Each row was made from one small tree. Brackets hold a mark, then the marks that hang from it, in the order of their numbers. Every link used is in the known rows. Write each row's tree.
Known rows:
{j_803 {j_442 {j_382 j_612}}}: [-0.04 -0.09 -0.14 -0.01  0.37  0.20  0.07  0.32  0.40 -0.24 -0.12  0.24
 -0.17  0.03  0.12  0.02 -0.07  0.02]
{j_803 {j_442 {j_382 j_181}}}: [-0.08 -0.07 -0.14 -0.02  0.34  0.12  0.01  0.33  0.36 -0.23 -0.06  0.15
 -0.16  0.01  0.21  0.16 -0.04  0.04]
{j_194 j_181}: [-0.13 -0.27 -0.18  0.17  0.35  0.09 -0.11  0.32  0.50 -0.25 -0.05  0.00
 -0.13 -0.18  0.21  0.00  0.07  0.14]
{j_612 {j_382 j_181 j_738} j_391}: [-0.01  0.00  0.13  0.22  0.33 -0.08 -0.12  0.15  0.31 -0.26 -0.07 -0.01
 -0.11  0.01  0.22  0.05  0.18  0.12]
{j_181 {j_382 {j_442 j_803} j_612}}: [ 0.01 -0.03 -0.28  0.17  0.05  0.03 -0.14  0.36 -0.04 -0.16 -0.12  0.28
 -0.17 -0.14 -0.03 -0.06  0.00  0.18]
{j_612 j_382 j_391}: [ 0.04 -0.01  0.10  0.14  0.45  0.03 -0.03  0.18  0.51 -0.36 -0.15  0.08
 -0.13  0.08  0.05  0.04  0.16  0.15]
{j_194 {j_181 {j_382 j_442 j_612}}}: [-0.14 -0.14 -0.18  0.24  0.11  0.12 -0.20  0.28  0.08 -0.17 -0.15  0.09
 -0.19 -0.29  0.02 -0.07  0.05  0.08]
{j_382 j_442 j_612 j_738}: [-0.02 -0.16 -0.06  0.16  0.13  0.06 -0.22  0.29  0.18 -0.13  0.05  0.19
 -0.04 -0.08  0.19 -0.13 -0.06  0.11]
{j_382 j_612}: [-0.01 -0.18 -0.11  0.11  0.23  0.13 -0.12  0.35  0.35 -0.23  0.01  0.09
 -0.10 -0.09  0.14 -0.15 -0.01  0.12]
{j_803 {j_442 {j_382 j_181 j_612 j_738}}}: [-0.10 -0.08 -0.11  0.07  0.25  0.08 -0.02  0.28  0.21 -0.14 -0.04  0.15
 -0.15 -0.04  0.29  0.03 -0.04 -0.01]
{j_181 j_382}: [ 0.03 -0.13 -0.18  0.07  0.22  0.05 -0.03  0.35  0.39 -0.17 -0.12  0.06
 -0.20 -0.09  0.12 -0.10  0.04  0.11]
{j_194 {j_181 {j_382 j_442 j_738}}}: [-0.13 -0.20 -0.19  0.22  0.16 -0.01 -0.17  0.25  0.22 -0.09 -0.13  0.07
 -0.18 -0.22  0.18 -0.02  0.07  0.09]
{j_181 {j_382 {j_442 j_803} {j_612 j_391}}}: [ 0.03  0.03 -0.12  0.23  0.12 -0.03 -0.13  0.26  0.04 -0.20 -0.16  0.29
 -0.16 -0.04 -0.09  0.03  0.06  0.17]
{j_612 {j_382 j_181 j_738}}: [-0.03 -0.07 -0.04  0.16  0.26 -0.03 -0.12  0.25  0.24 -0.22 -0.03 -0.02
 -0.12 -0.08  0.29 -0.04  0.12  0.12]
{j_382 j_442}: [ 0.00 -0.15 -0.09  0.07  0.23  0.09 -0.20  0.33  0.34 -0.22  0.01  0.19
 -0.06 -0.03  0.11  0.00 -0.06  0.17]
{j_442 {j_382 j_181 j_612 j_738} j_803}: [-0.07 -0.04 -0.21  0.15  0.18  0.03 -0.09  0.35 -0.02 -0.09 -0.04  0.14
 -0.17 -0.08  0.32  0.03  0.05  0.10]
{j_442 {j_382 j_612 j_738} j_803}: [-0.01 -0.08 -0.23  0.10  0.28  0.06  0.00  0.35  0.16 -0.11 -0.10  0.22
 -0.17 -0.01  0.27 -0.03  0.04  0.11]
{j_442 {j_382 j_181} j_803}: [-0.05 -0.02 -0.25  0.06  0.27  0.06 -0.07  0.39  0.13 -0.19 -0.07  0.14
 -0.18 -0.03  0.24  0.15  0.05  0.15]
{j_803 j_442}: [-0.02 -0.21 -0.18  0.02  0.37  0.06  0.02  0.33  0.61 -0.29 -0.01  0.19
 -0.10  0.02  0.13  0.02 -0.07  0.12]
{j_181 {j_382 j_442 j_612}}: [ 0.00 -0.07 -0.13  0.13  0.07  0.11 -0.17  0.31  0.08 -0.16 -0.09  0.17
 -0.15 -0.15  0.00 -0.13 -0.03  0.10]
{j_391 {j_612 {j_382 j_181 {j_442 j_803}}}}: [-0.05  0.07 -0.06  0.19  0.15  0.03 -0.30  0.40 -0.05 -0.21 -0.05  0.23
 -0.18 -0.08  0.08  0.17  0.09  0.17]

Write each row's tree:
[ 0.00 -0.10 -0.11  0.17  0.05  0.03 -0.16  0.27  0.07 -0.07 -0.07  0.15
 -0.14 -0.14  0.12 -0.17 -0.02  0.08]
{j_181 {j_382 j_442 j_612 j_738}}
[-0.04 -0.10  0.08  0.25  0.18 -0.05 -0.18  0.21  0.24 -0.16  0.04  0.00
 -0.07 -0.07  0.24 -0.04  0.08  0.09]
{j_382 j_181 {j_612 j_391} j_738}
[-0.06 -0.14 -0.07  0.15  0.11 -0.03 -0.28  0.30  0.15 -0.13  0.10  0.10
 -0.04 -0.09  0.27  0.01 -0.04  0.14]
{j_382 j_181 j_442 j_738}
[-0.12 -0.16 -0.35  0.26  0.15 -0.08 -0.14  0.30  0.09 -0.10 -0.15  0.17
 -0.19 -0.21  0.16  0.04  0.09  0.17]
{j_194 {j_181 {j_382 {j_442 j_803} j_738}}}
[-0.02 -0.06  0.04  0.08  0.41  0.06  0.09  0.17  0.47 -0.19 -0.15  0.22
 -0.15  0.13  0.17  0.07  0.01  0.00]
{j_803 {j_442 {j_382 {j_612 j_391} j_738}}}
[ 0.00 -0.01  0.08  0.11  0.27  0.14 -0.25  0.36  0.26 -0.22 -0.09  0.20
 -0.17 -0.02  0.05  0.05  0.05  0.11]
{j_391 {j_612 {j_382 j_442}}}
[ 0.00 -0.10  0.10  0.22  0.21  0.00 -0.21  0.18  0.26 -0.17  0.00  0.19
 -0.03  0.01  0.12 -0.04  0.00  0.12]
{j_382 j_442 {j_612 j_391} j_738}
[-0.13 -0.22 -0.21  0.26  0.17  0.03 -0.09  0.27  0.23 -0.09 -0.14 -0.04
 -0.21 -0.29  0.22 -0.17  0.12  0.05]
{j_194 {j_181 {j_382 j_612 j_738}}}
[ 0.04 -0.04  0.01  0.17  0.21  0.04 -0.05  0.23  0.32 -0.21 -0.16  0.07
 -0.19 -0.07  0.01 -0.09  0.10  0.08]
{j_181 {j_382 {j_612 j_391}}}
[ 0.04 -0.04  0.12  0.18  0.43 -0.05 -0.03  0.15  0.50 -0.27 -0.14  0.07
 -0.12  0.10  0.17 -0.01  0.17  0.13]
{j_612 {j_382 j_738} j_391}
[ 0.00 -0.06 -0.27  0.20  0.03 -0.05 -0.13  0.33 -0.05 -0.08 -0.10  0.26
 -0.16 -0.13  0.10 -0.11  0.01  0.15]
{j_181 {j_382 {j_442 j_803} j_612 j_738}}
[-0.06 -0.06 -0.22  0.21  0.04  0.02 -0.28  0.37 -0.11 -0.21  0.06  0.23
 -0.07 -0.15  0.09  0.02 -0.03  0.20]
{j_382 j_181 {j_442 j_803} j_612}
[ 0.02  0.02 -0.07  0.13  0.35  0.08  0.00  0.28  0.24 -0.23 -0.17  0.24
 -0.17  0.08  0.08  0.11  0.09  0.13]
{j_442 {j_382 {j_612 j_391}} j_803}
[-0.13 -0.19 -0.21  0.22  0.19  0.11 -0.09  0.30  0.24 -0.18 -0.16 -0.02
 -0.23 -0.29  0.10 -0.13  0.11  0.07]
{j_194 {j_181 {j_382 j_612}}}
[-0.06  0.01  0.11  0.19  0.14  0.02 -0.32  0.32  0.06 -0.13  0.00  0.10
 -0.15 -0.09  0.22  0.06  0.07  0.08]
{j_391 {j_612 {j_382 j_181 j_442 j_738}}}
[ 0.02  0.00 -0.19  0.14  0.29  0.03 -0.13  0.31  0.15 -0.32 -0.12  0.29
 -0.11  0.01  0.02  0.06  0.06  0.24]
{j_612 {j_382 {j_442 j_803}}}
[-0.15 -0.18 -0.17  0.27  0.08  0.04 -0.20  0.24  0.07 -0.08 -0.12  0.07
 -0.18 -0.28  0.15 -0.11  0.06  0.06]
{j_194 {j_181 {j_382 j_442 j_612 j_738}}}
[-0.01 -0.10 -0.23  0.16  0.15  0.06 -0.19  0.37  0.07 -0.22  0.00  0.31
 -0.07 -0.07  0.04 -0.03 -0.05  0.21]
{j_382 {j_442 j_803} j_612}
[-0.07 -0.09 -0.21  0.24  0.02 -0.06 -0.28  0.34 -0.12 -0.12  0.08  0.21
 -0.05 -0.14  0.21 -0.01 -0.02  0.17]
{j_382 j_181 {j_442 j_803} j_612 j_738}
[-0.03 -0.14 -0.15 -0.03  0.42  0.07  0.10  0.29  0.53 -0.16 -0.11  0.21
 -0.16  0.10  0.28  0.06 -0.05  0.03]
{j_803 {j_442 {j_382 j_738}}}
[-0.01  0.04  0.11  0.19  0.34  0.00 -0.12  0.18  0.33 -0.34 -0.10  0.00
 -0.12  0.00  0.10  0.09  0.17  0.14]
{j_612 {j_382 j_181} j_391}
[-0.11 -0.24 -0.22  0.21  0.24 -0.02 -0.06  0.28  0.38 -0.10 -0.14 -0.04
 -0.22 -0.23  0.26 -0.08  0.12  0.08]
{j_194 {j_181 {j_382 j_738}}}
[-0.03  0.05  0.16  0.24  0.25 -0.08 -0.23  0.12  0.15 -0.25 -0.06  0.10
 -0.07  0.02  0.14  0.11  0.13  0.13]
{j_612 {j_382 j_181 j_442 j_738} j_391}
[ 0.01  0.03 -0.08  0.15  0.25  0.08 -0.21  0.40  0.13 -0.23 -0.11  0.30
 -0.19  0.00  0.03  0.12  0.07  0.18]
{j_391 {j_612 {j_382 {j_442 j_803}}}}
[-0.05 -0.08 -0.23  0.16  0.12 -0.03 -0.25  0.39  0.04 -0.22  0.06  0.22
 -0.07 -0.09  0.14  0.12 -0.03  0.23]
{j_382 j_181 {j_442 j_803}}
